Each row comes from the steps of one walk. Every step used is in the known rows, and no mark comes twice. Write the walk behind each row, first mark first.
Known rows:
R W S: [-0.10 -0.12 -0.01 -0.19 -0.19  0.02  0.03  0.09 -0.33  0.20  0.03  0.08
  0.12 -0.09  0.17  0.28  0.01 -0.16  0.14  0.05  0.16  0.22 -0.10]
A P W S: [ 0.01  0.00 -0.26 -0.20 -0.02  0.03 -0.03 -0.09 -0.41  0.06 -0.05 -0.14
  0.20  0.00  0.16 -0.15  0.04 -0.04  0.02  0.11  0.27  0.09 -0.16]
S W V B: [-0.04  0.13  0.17 -0.06  0.19 -0.04  0.15 -0.12 -0.01 -0.05  0.03 -0.26
 -0.21  0.01 -0.04  0.16 -0.01 -0.01  0.18  0.02 -0.16  0.04 -0.17]
R W P A: [-0.08 -0.03  0.08  0.10 -0.23  0.00 -0.09 -0.02  0.51 -0.11  0.04 -0.07
  0.10  0.02  0.19  0.13 -0.01 -0.08 -0.14  0.01  0.00 -0.19  0.14]
Z S W V: [-0.13 -0.24  0.38 -0.22 -0.05 -0.17  0.22 -0.11 -0.10  0.12  0.14  0.08
  0.10 -0.06  0.24  0.42 -0.07 -0.13  0.08 -0.01 -0.22  0.43 -0.19]
L P A: [-0.03 -0.02  0.03  0.10 -0.11 -0.02 -0.16 -0.07  0.35  0.03  0.02 -0.12
 -0.09  0.00 -0.26 -0.06 -0.06  0.01 -0.18  0.05  0.04 -0.18  0.30]
Z S: [-0.04 -0.10  0.14 -0.19 -0.27  0.01 -0.01  0.05 -0.02  0.06  0.02  0.35
  0.11 -0.10 -0.04  0.20 -0.06 -0.13 -0.04  0.14 -0.01  0.52 -0.03]
R W P B: [-0.04 -0.06 -0.03  0.06 -0.24  0.01 -0.07  0.03  0.26 -0.03 -0.01  0.12
  0.04  0.01  0.16  0.33  0.00  0.00 -0.12 -0.06 -0.04 -0.27  0.02]
A P: [ 0.09  0.00  0.00 -0.06 -0.08  0.06  0.01  0.03  0.01 -0.14 -0.10  0.26
  0.13 -0.06  0.01  0.08  0.00  0.01 -0.03  0.13  0.30  0.24 -0.01]
X B: [ 0.04  0.08 -0.08  0.19 -0.12  0.12 -0.07  0.10  0.02  0.08 -0.04  0.58
  0.04 -0.14 -0.19  0.26 -0.03 -0.01 -0.13  0.04  0.22  0.14  0.06]
S W V B P: [-0.01  0.06  0.11 -0.08  0.27 -0.10  0.17 -0.04 -0.09 -0.05 -0.04 -0.12
 -0.23  0.07  0.13 -0.12  0.01  0.10  0.20 -0.13 -0.08 -0.01 -0.14]
X B V W P A: [-0.02 -0.08  0.00  0.55 -0.07 -0.04 -0.12  0.08  0.42  0.01  0.04  0.00
  0.10  0.03  0.06  0.08  0.06  0.01 -0.22 -0.12 -0.15 -0.53  0.20]
B P: [ 0.08 -0.08  0.04 -0.07  0.01  0.03  0.02  0.12 -0.04 -0.01 -0.08  0.35
  0.06 -0.06 -0.01 -0.12 -0.04  0.03 -0.02 -0.01  0.22  0.25  0.07]
R W V B P: [-0.03  0.00 -0.11 -0.13  0.07 -0.03  0.09  0.09 -0.07 -0.11 -0.05  0.07
 -0.23  0.11  0.14 -0.10  0.06  0.07  0.20 -0.18  0.03 -0.03 -0.09]
X B V: [ 0.00 -0.04 -0.03  0.26 -0.04  0.06 -0.02  0.22  0.13  0.09 -0.06  0.47
  0.08 -0.13 -0.30  0.15  0.07  0.00 -0.13  0.00  0.17  0.09  0.12]
S W V B M: [-0.02  0.06  0.43 -0.05  0.33  0.06  0.12 -0.07 -0.24 -0.04  0.09 -0.20
  0.12 -0.07 -0.02 -0.04 -0.06 -0.04  0.21  0.13 -0.10  0.19 -0.08]
P B V: [-0.02 -0.05  0.06  0.03 -0.08 -0.02 -0.01  0.08  0.07  0.05  0.03  0.19
  0.08 -0.01 -0.32  0.07  0.04  0.09 -0.01  0.04 -0.06 -0.13  0.21]
X B V W: [ 0.02  0.04 -0.05  0.32  0.01  0.02  0.03  0.25 -0.14  0.13  0.02  0.33
  0.06 -0.13 -0.08  0.29  0.07 -0.03 -0.07 -0.09 -0.01  0.00  0.05]
Z S W P: [-0.08 -0.18  0.30 -0.04 -0.17 -0.10  0.06 -0.01  0.23  0.05 -0.01  0.00
  0.13 -0.11  0.32  0.30 -0.05 -0.18 -0.15  0.05 -0.15  0.36 -0.20]
V B: [ 0.06  0.29 -0.08 -0.03 -0.05  0.14 -0.08  0.03  0.07 -0.10 -0.08  0.01
 -0.20 -0.03 -0.33 -0.03 -0.01  0.00  0.06  0.17  0.03  0.13  0.01]
B V W P A: [-0.01 -0.15  0.14  0.31 -0.03 -0.08 -0.05  0.03  0.41 -0.08  0.08 -0.42
  0.14  0.06  0.07 -0.01  0.03 -0.06 -0.11 -0.04 -0.22 -0.34  0.21]
V B P: [ 0.09  0.22 -0.12 -0.05  0.04  0.08 -0.06  0.11 -0.03 -0.11 -0.16  0.16
 -0.21  0.04 -0.15 -0.34  0.02  0.09  0.07  0.03  0.12  0.09  0.03]

Write each row's walk:
[ 0.03  0.01 -0.01 -0.03  0.04  0.07  0.01 -0.10  0.12 -0.13  0.00 -0.14
 -0.23  0.08 -0.27  0.05 -0.03  0.00  0.15  0.03 -0.05 -0.01 -0.04] : W V B
[ 0.08 -0.05  0.00  0.20 -0.12  0.01 -0.08 -0.04  0.10 -0.01  0.06 -0.10
  0.03  0.05  0.14  0.32 -0.06  0.03 -0.10 -0.08 -0.21 -0.41  0.03] : V W P B
[ 0.05  0.05 -0.05  0.09 -0.01 -0.09  0.04  0.11 -0.26 -0.04  0.01  0.07
  0.13  0.05  0.08  0.11  0.11  0.15  0.03 -0.04 -0.07 -0.28  0.06] : A P B V W
[ 0.03 -0.03  0.11  0.09  0.05 -0.01  0.09  0.20 -0.12  0.05  0.07 -0.08
  0.12 -0.11 -0.07  0.19  0.04 -0.10  0.04  0.00 -0.07  0.18  0.04] : B V W
[ 0.05 -0.08 -0.05 -0.05  0.13  0.01  0.04 -0.02  0.05 -0.13 -0.08  0.02
 -0.23  0.14 -0.09 -0.23 -0.01  0.11  0.17 -0.11  0.03 -0.06 -0.02] : W V B P
[-0.03 -0.01 -0.17 -0.20 -0.02  0.07 -0.03 -0.08 -0.36  0.18  0.05 -0.19
  0.15 -0.06 -0.01 -0.05 -0.02 -0.12  0.03  0.10  0.11  0.17 -0.10] : P W S
[-0.01  0.02 -0.01  0.00  0.08 -0.06 -0.05 -0.15  0.20 -0.16  0.02 -0.10
 -0.22  0.24 -0.08 -0.44 -0.01  0.18  0.15 -0.08 -0.10 -0.39  0.17] : W V B P A
[ 0.01  0.09 -0.08  0.21 -0.07  0.00 -0.13  0.04  0.11  0.04 -0.02  0.63
  0.04  0.03 -0.01 -0.22  0.00  0.17 -0.13 -0.07  0.17 -0.25  0.27] : X B P A
[ 0.00 -0.09 -0.23 -0.22  0.07  0.02 -0.01  0.00 -0.43  0.19 -0.02 -0.04
  0.12  0.01  0.15 -0.34  0.01 -0.02  0.05 -0.03  0.19  0.09 -0.08] : B P W S
[-0.03 -0.21  0.05  0.02  0.01 -0.05  0.07  0.15 -0.40  0.24  0.08 -0.27
  0.14 -0.04  0.04  0.14  0.04 -0.15  0.17  0.01 -0.05  0.06 -0.05] : B V W S
[ 0.03  0.31 -0.08 -0.01  0.00  0.00 -0.14 -0.02  0.11 -0.13 -0.06  0.07
 -0.18  0.13 -0.16 -0.52  0.01  0.18  0.06  0.06  0.00 -0.25  0.22] : V B P A
[-0.07  0.14  0.15 -0.04  0.22 -0.18  0.09 -0.16  0.05 -0.08  0.06 -0.22
 -0.20  0.18  0.14 -0.31  0.00  0.17  0.17 -0.10 -0.20 -0.34  0.05] : S W V B P A
[ 0.07  0.38 -0.32 -0.13  0.15  0.09 -0.06  0.06 -0.14 -0.09 -0.11 -0.03
 -0.18  0.03 -0.11 -0.52  0.06  0.10  0.00  0.01  0.06  0.03 -0.04] : V B P W
[-0.04 -0.11 -0.27 -0.08  0.00  0.04 -0.10 -0.05 -0.18  0.25 -0.02 -0.37
 -0.05 -0.04 -0.11 -0.11 -0.01 -0.12 -0.09  0.01  0.12  0.01 -0.06] : L P W S
[ 0.04 -0.09 -0.12 -0.13  0.10  0.01  0.09 -0.17 -0.08 -0.16  0.02 -0.13
  0.12  0.05  0.12 -0.02  0.02  0.02 -0.02 -0.02  0.16  0.07 -0.12] : A P W V
[ 0.00 -0.10 -0.04 -0.12  0.10  0.05  0.09 -0.17  0.00 -0.03  0.11 -0.17
  0.07 -0.01 -0.07  0.10 -0.05 -0.07  0.00 -0.03 -0.01  0.15 -0.06] : P W V
[-0.09 -0.04  0.15 -0.23  0.08 -0.19  0.16 -0.02 -0.17  0.02 -0.01  0.04
 -0.18  0.09  0.26 -0.11  0.01  0.04  0.17 -0.10 -0.24  0.20 -0.24] : Z S W V B P
[-0.04 -0.16  0.33 -0.09  0.14 -0.08  0.23 -0.11 -0.02  0.04  0.11 -0.08
  0.05 -0.08  0.11  0.38 -0.07 -0.08  0.09 -0.03 -0.06  0.23 -0.11] : S W V
[-0.10 -0.10  0.24 -0.03 -0.23 -0.16  0.00 -0.08  0.17  0.10  0.04  0.11
  0.09 -0.01  0.28  0.32 -0.04 -0.02 -0.15  0.01 -0.30 -0.04 -0.12] : Z S W P B
[ 0.08 -0.13  0.27  0.23  0.01  0.12 -0.12  0.01 -0.11 -0.01  0.11 -0.04
  0.35 -0.04  0.16  0.13 -0.10 -0.01 -0.08  0.03 -0.15 -0.25  0.13] : V W P B M
[-0.12  0.05  0.21 -0.19 -0.01 -0.13  0.14 -0.11 -0.09  0.03  0.06 -0.10
 -0.16  0.02  0.09  0.20 -0.01 -0.07  0.16  0.02 -0.31  0.25 -0.25] : Z S W V B
[ 0.06  0.11 -0.16 -0.14  0.10  0.05  0.02  0.06 -0.16  0.00 -0.03  0.15
  0.08 -0.06  0.04 -0.29  0.00  0.03 -0.08 -0.03  0.17  0.23  0.01] : B P W
[ 0.07  0.07 -0.06 -0.05 -0.14  0.00 -0.07 -0.05 -0.07 -0.09 -0.06  0.34
  0.10  0.04 -0.02  0.11  0.01  0.18 -0.04  0.08  0.15 -0.17  0.08] : A P B
[ 0.05 -0.17 -0.05  0.51 -0.01  0.05 -0.03  0.21  0.28  0.03 -0.05  0.06
  0.07 -0.07  0.06  0.27  0.07 -0.07 -0.20 -0.15 -0.04 -0.19  0.00] : X B V W P
[ 0.02  0.07 -0.21  0.00  0.04  0.08 -0.08 -0.01  0.09  0.07 -0.04 -0.21
 -0.08 -0.11 -0.23 -0.06 -0.02 -0.08 -0.21  0.00  0.11  0.11  0.03] : L P W
[-0.01  0.06 -0.29  0.02  0.17  0.06 -0.06 -0.15  0.18 -0.05 -0.05 -0.53
 -0.38  0.08 -0.31 -0.16  0.01  0.00 -0.04 -0.08 -0.09 -0.19 -0.06] : L P W V B
[ 0.07  0.19 -0.21 -0.12  0.03  0.07  0.00 -0.03 -0.12 -0.13 -0.06  0.05
  0.16 -0.06  0.05 -0.12  0.03  0.01 -0.11  0.10  0.25  0.20 -0.08] : A P W
[ 0.01 -0.12  0.14  0.18 -0.17  0.03 -0.15 -0.13  0.60 -0.13  0.02 -0.14
  0.09  0.05 -0.04 -0.01 -0.07 -0.04 -0.17  0.09 -0.01 -0.23  0.21] : W P A
[ 0.01  0.18 -0.38 -0.20  0.10  0.06 -0.09  0.00 -0.42  0.09 -0.10 -0.21
 -0.13  0.09  0.01 -0.56  0.06  0.05  0.12  0.02  0.08 -0.09 -0.13] : V B P W S
